What can hang from each mark
foni: lusekaz memi
vozif: dape
dape: lusekaz vozif
memi: foni vite
voke: vite
lusekaz: foni roda
roda: lusekaz voke
vite: memi
dalu: dega memi

Every row comes from one small tree of marks. The marks that hang from a mark follow it in brackets, in alphabetical order. Every link used is in the known rows. Which tree was each row made from?
Known rows
dape(lusekaz(roda) vozif): [-14.3 -14.1   7.1  73.2 -57.0   2.4  20.9 -16.4  -2.1  -3.1  23.4   1.1
 -26.9   8.5  -5.8  -3.1 -30.4 -13.1  23.7   0.3 -33.5]
vite(memi(foni(lusekaz))): [-13.0 -20.7  30.8 -16.4  11.3  -6.7  36.8 -19.0 -20.6  10.8  -0.6  20.0
 -21.7 -12.1 -53.1  -0.5 -12.3  11.5  35.5 -29.3 -10.3]
voke(vite(memi(foni))): [ 11.1  -0.7  27.8 -32.5   1.0  17.3  47.4   0.6 -33.6   1.5  13.5  24.4
 -39.5   6.1 -19.8   4.6  -4.9  15.7  16.7  -9.9   9.6]
memi(foni(lusekaz(roda(voke))) vite): [ -7.6 -39.7  -3.9  44.5  30.0 -24.1  37.9 -39.7 -36.3  35.2  22.5 -11.8
 -15.3 -41.7 -59.6 -33.0 -24.9  -7.9  40.3  -3.7 -15.5]
memi(foni(lusekaz) vite): [  5.5 -32.9  27.1  12.8  25.7 -18.2  31.4 -29.8 -39.7   9.1   6.0 -12.1
  -9.0  -7.8 -72.4  -9.2 -23.2   7.6  31.9 -16.8  -4.0]
voke(vite(memi)): [ -3.4  -0.2   5.7 -35.6  -7.4  19.7  26.1   8.4  -6.1 -15.8   8.7  15.5
 -30.7  15.9  -1.3  17.9 -10.1  20.9   1.1   0.9  11.2]
lusekaz(roda): [ -7.5  -6.4 -31.0  31.4  -8.9  -6.8  24.6  -0.8   4.4   4.0   5.3  -2.0
 -14.5  -9.5  -7.3 -12.2  -6.5  -7.5   1.6  -3.8 -16.7]
vozif(dape(lusekaz(foni roda(voke(vite))))): [-10.8   8.6 -11.2  40.3  -1.0  24.2  18.1 -34.4   0.3  -1.5  31.8  13.0
 -40.2  -8.8 -18.6 -11.9 -21.6  16.8  22.3  -1.4 -49.9]
dalu(dega): [ -0.9   5.5   5.6  26.7   0.8  -1.1  10.1  -3.2   6.2  11.3  21.6  11.2
   8.9  -4.9  -7.0  10.1 -14.5  -5.6 -15.6 -20.0  -4.4]
vite(memi(foni(lusekaz(roda(voke))))): [-25.6 -29.0  -0.8  15.3  13.4 -15.6  40.3 -30.1 -16.0  35.3  15.4  19.2
 -27.5 -46.3 -40.5 -24.8 -15.0  -1.2  46.4 -19.5 -20.2]
vozif(dape(lusekaz(foni(memi(vite))))): [ -0.8 -10.1  37.2  34.5  12.4  13.1  47.9 -34.4 -22.1  -0.6  31.4  17.7
 -39.3   2.8 -79.3  -4.5 -21.4  36.7  38.2 -36.7 -42.3]
vite(memi): [-16.2   1.9   3.7 -18.5 -11.8   0.8  21.3   9.9   3.7  -0.8   5.0  18.4
 -17.4  -3.4  -9.8   7.8   4.0  13.4   7.0  -9.0  -2.9]
vozif(dape(lusekaz)): [ -0.2  22.8  21.9  28.3  -8.0  -2.3  -3.1  -9.4   3.3 -16.2  28.1  27.0
  -7.8   8.1 -28.3  11.4  14.3  13.7  12.5  -6.8 -37.0]
dape(lusekaz(roda)): [-22.0  -2.9 -10.8  48.4 -23.5  -1.1  12.8 -13.8   4.1 -11.9  14.2   3.9
 -21.8   3.3 -11.8  -8.6 -10.1  -8.6  20.6   0.8 -28.5]
dalu(dega memi(foni vite)): [ 13.0 -10.9  36.4  44.7  17.2 -14.9  74.8 -21.5 -41.3  60.1  50.9  27.6
 -10.8 -15.9 -42.5  11.3 -22.7  -7.6   0.7 -56.9  12.7]
voke(vite): [ 12.6  -1.5   2.3 -17.0   3.7  19.1   3.9  -1.2 -10.6 -14.7   1.0  -3.1
 -11.3  19.5   8.2  10.6 -14.5   7.6  -7.2   9.4  12.5]
roda(lusekaz voke(vite)): [ 11.6  -7.1   1.6 -33.5  10.1   3.4 -26.7 -17.2   4.7  18.7  21.3   2.4
 -21.3 -11.0  37.1  10.9  -6.9  18.0 -20.5  53.4  18.6]
lusekaz(foni roda(voke)): [-21.2 -11.4 -36.1  28.9   1.5   7.3  17.4 -21.8   7.2  28.9   1.5 -11.8
 -18.8 -34.9   0.5 -31.3 -22.8  -3.0  16.1  -3.7 -23.7]
vozif(dape(lusekaz(roda(voke(vite))))): [ -3.2  13.3  -7.9  41.1  -2.2   8.4   4.5 -24.7  -3.7  -6.3  46.1  25.4
 -29.2  -7.9  -5.9  -3.6  -2.0   8.0  13.6  13.7 -35.7]
dalu(dega memi): [ -4.4   1.1  12.9  30.9   3.7  -4.2  36.2 -11.3   2.1  44.7  33.4  30.7
   4.1  -6.6   1.5  25.7 -22.2 -10.7 -18.7 -48.7   4.1]
vite(memi(foni(lusekaz(roda)))): [-20.9 -26.9   0.2  15.0   0.1 -14.2  63.6 -18.0 -15.6  14.1   6.3  19.7
 -36.1 -23.3 -59.5 -12.6 -19.2   2.5  37.4 -35.6 -26.6]

Which tree is each row?
[ -3.5 -38.8  -3.9  45.5  15.7 -21.8  56.3 -29.2 -35.8  11.8  12.4 -14.0
 -23.4 -19.3 -77.9 -19.7 -28.7  -1.7  31.3 -21.2 -20.4]  memi(foni(lusekaz(roda)) vite)
[ -3.1 -51.0  24.8   6.6  32.8  -7.5  35.2 -35.6 -27.3   4.8   5.6  -3.4
 -12.5  -3.6 -65.0   1.0 -38.8  13.1  30.3 -25.2  -1.9]  foni(lusekaz memi(vite))
[  2.0 -31.0  42.1  44.7  29.0 -21.3  68.3 -41.1 -38.4  54.5  38.0  19.8
  -6.2 -16.7 -70.1  17.3 -44.9  -5.1  14.0 -66.3   3.4]  dalu(dega memi(foni(lusekaz) vite))
[ -7.3 -29.7  53.7  34.8 -30.9  32.8  32.6 -40.2 -14.4   9.4   9.8   6.9
 -35.5  14.7 -23.6  -0.6 -54.8   5.8  44.5 -29.5 -25.4]  dape(lusekaz(foni(memi)) vozif)
[-24.6 -10.9 -32.4  -3.6  -4.4  29.9  43.4 -14.8  -1.0  12.7  10.7   5.4
 -48.3 -18.3  -0.9 -15.8 -33.0  16.4  15.0  -2.1 -14.6]  lusekaz(foni roda(voke(vite(memi))))
[ -8.7 -16.1   6.4  66.5   1.4   4.2  72.7 -34.5 -18.6   3.1  37.5  16.8
 -52.8  -6.7 -86.1 -15.1 -26.9  28.9  36.9 -42.3 -60.4]  vozif(dape(lusekaz(foni(memi(vite)) roda)))
[-21.1 -17.2   5.6  73.6 -42.7   2.9   0.3 -27.9  -1.8  16.8  35.4   4.1
 -17.9 -13.9  11.4 -13.3 -26.8 -19.3  31.5  13.8 -27.6]  dape(lusekaz(roda(voke)) vozif)
[-30.0 -20.1   1.9  72.5 -43.9  17.9  14.6 -39.2   3.9  20.7  19.9  -9.2
 -30.0 -15.2  -1.6 -22.7 -48.1  -7.6  38.8   0.6 -42.1]  dape(lusekaz(foni roda(voke)) vozif)
[ 11.4  -0.4  38.2  34.1  13.5  -6.9  58.2 -18.9 -25.1  63.9  38.1  39.3
  -8.5 -17.2 -15.0  15.8 -14.7 -16.8  -3.8 -60.2   7.5]  dalu(dega memi(foni))
[-24.4 -20.0   3.4  71.8 -57.6  19.5  33.5 -25.5   1.7  -0.4   9.7  -9.5
 -39.0   8.1 -19.3 -12.3 -52.3  -2.4  29.7 -16.1 -48.4]  dape(lusekaz(foni roda) vozif)
[-13.7 -29.6 -17.8  23.4  19.3  16.3  39.6 -35.8  -4.0  40.6   5.3   3.3
 -31.3 -37.9  -9.7 -34.2 -33.0  -1.3  29.7 -24.2 -20.9]  lusekaz(foni(memi) roda(voke))
[  3.2 -11.5  -2.7 -34.2   9.0  20.1 -13.8 -26.4  10.3  20.9   6.2  -9.2
 -32.0 -11.5  24.0   1.2 -27.4  28.5 -12.5  37.6   5.8]  roda(lusekaz(foni) voke(vite))
[-12.5 -48.7  22.8  79.0 -35.6  18.6  75.5 -40.7 -25.9  10.1  29.1  -6.8
 -55.1   3.4 -58.5 -15.1 -68.1  10.0  47.1 -29.4 -37.6]  dape(lusekaz(foni(memi(vite)) roda) vozif)
[ -2.0 -28.1 -15.2   4.8  23.5  35.5  46.5 -37.9 -14.6  27.0   8.6   1.0
 -42.8 -20.5  -0.6 -26.0 -46.0   6.5  22.4 -13.9 -10.0]  lusekaz(foni(memi) roda(voke(vite)))
[-24.3  11.0 -12.1  57.7  -6.0   4.3  14.1 -31.4  13.0  13.5  28.1  15.2
 -30.0 -27.5 -29.3 -23.6  -6.9   9.1  28.0 -10.6 -61.3]  vozif(dape(lusekaz(foni roda(voke))))
[-13.5 -43.1  -6.5  23.6  18.3  -5.9  41.5 -35.1  -5.7  10.0  -2.8   6.1
 -22.3 -13.8 -42.7  -8.8 -36.4  -2.8  30.2 -34.2 -21.7]  foni(lusekaz(roda) memi)
[ -6.7 -39.1 -16.1  38.4   8.7  11.2  76.6 -22.8 -21.1  19.1   9.7  -9.2
 -42.6 -15.4 -56.0 -23.5 -41.3  14.0  25.6 -34.3 -21.7]  lusekaz(foni(memi(vite)) roda)
[ 12.5  -8.2  27.9 -49.7   6.1   1.0  15.7 -15.1 -18.1  34.9  32.5  30.2
 -46.4 -23.6   9.2   4.8   1.9  28.1   1.5  34.2  18.3]  roda(lusekaz voke(vite(memi(foni))))
[-28.8 -28.0 -23.0  -5.4   7.5   8.9  25.5 -26.4  -0.1   1.1  13.9   9.3
 -30.3 -17.5 -15.1  -1.0 -33.5   9.1  21.0   0.4  -6.8]  foni(lusekaz(roda(voke(vite(memi)))))
[ -7.9 -46.9  -6.4   5.1  37.5  12.5  27.3 -50.5 -15.3  13.8  10.7   4.3
 -25.2 -18.8 -14.5 -10.1 -47.7  -1.8  32.0  -8.7  -3.2]  foni(lusekaz(roda(voke(vite))) memi)
[-10.3 -30.0  -4.4  31.4  23.6 -15.4  21.8 -39.7 -18.4  34.5   8.1  -1.9
 -10.3 -42.8 -32.9 -31.1 -17.8 -15.6  38.7  -9.8 -19.7]  memi(foni(lusekaz(roda(voke))))
[-21.2 -38.1  21.1  65.7 -28.0  25.7  38.0 -52.2 -10.2  33.9  26.0   5.7
 -42.1 -20.1  -9.8 -26.2 -57.3  -7.9  53.4 -18.5 -37.1]  dape(lusekaz(foni(memi) roda(voke)) vozif)
[-11.7 -57.2  -5.6  37.1  23.4 -12.5  60.5 -35.7 -21.4   7.6  12.2  -7.4
 -25.1 -15.0 -70.1 -10.8 -42.6   5.9  30.9 -29.0 -18.0]  foni(lusekaz(roda) memi(vite))
[ 12.5 -14.4  31.0  20.5  14.6 -12.2  65.7 -18.9 -46.2  50.4  28.6  17.1
 -18.7 -10.6 -36.3   2.1  -9.3  -1.3  15.8 -35.1  16.8]  dalu(memi(foni vite))
[-14.4 -29.6 -25.3  11.4  17.8   3.8   4.9 -35.4  -5.1   2.8   4.3 -10.1
 -13.1 -16.1  -3.0  -8.6 -36.7  -3.7  17.5   8.6  -5.9]  foni(lusekaz(roda(voke(vite))))
[  6.4 -36.0  16.4  -9.3  13.3   0.3  41.3 -28.4  -8.2  27.6  11.2  -4.4
 -44.3  -9.7 -40.3  -0.6 -31.9  37.5   1.9  -1.4  -5.7]  roda(lusekaz(foni(memi(vite))))
[  5.5 -26.4  17.1 -22.3   9.8   9.1  21.9 -25.1   7.3  29.4  -1.8   8.6
 -40.3  -9.9 -12.8   0.9 -25.6  30.6   1.3  -7.0 -10.2]  roda(lusekaz(foni(memi)))
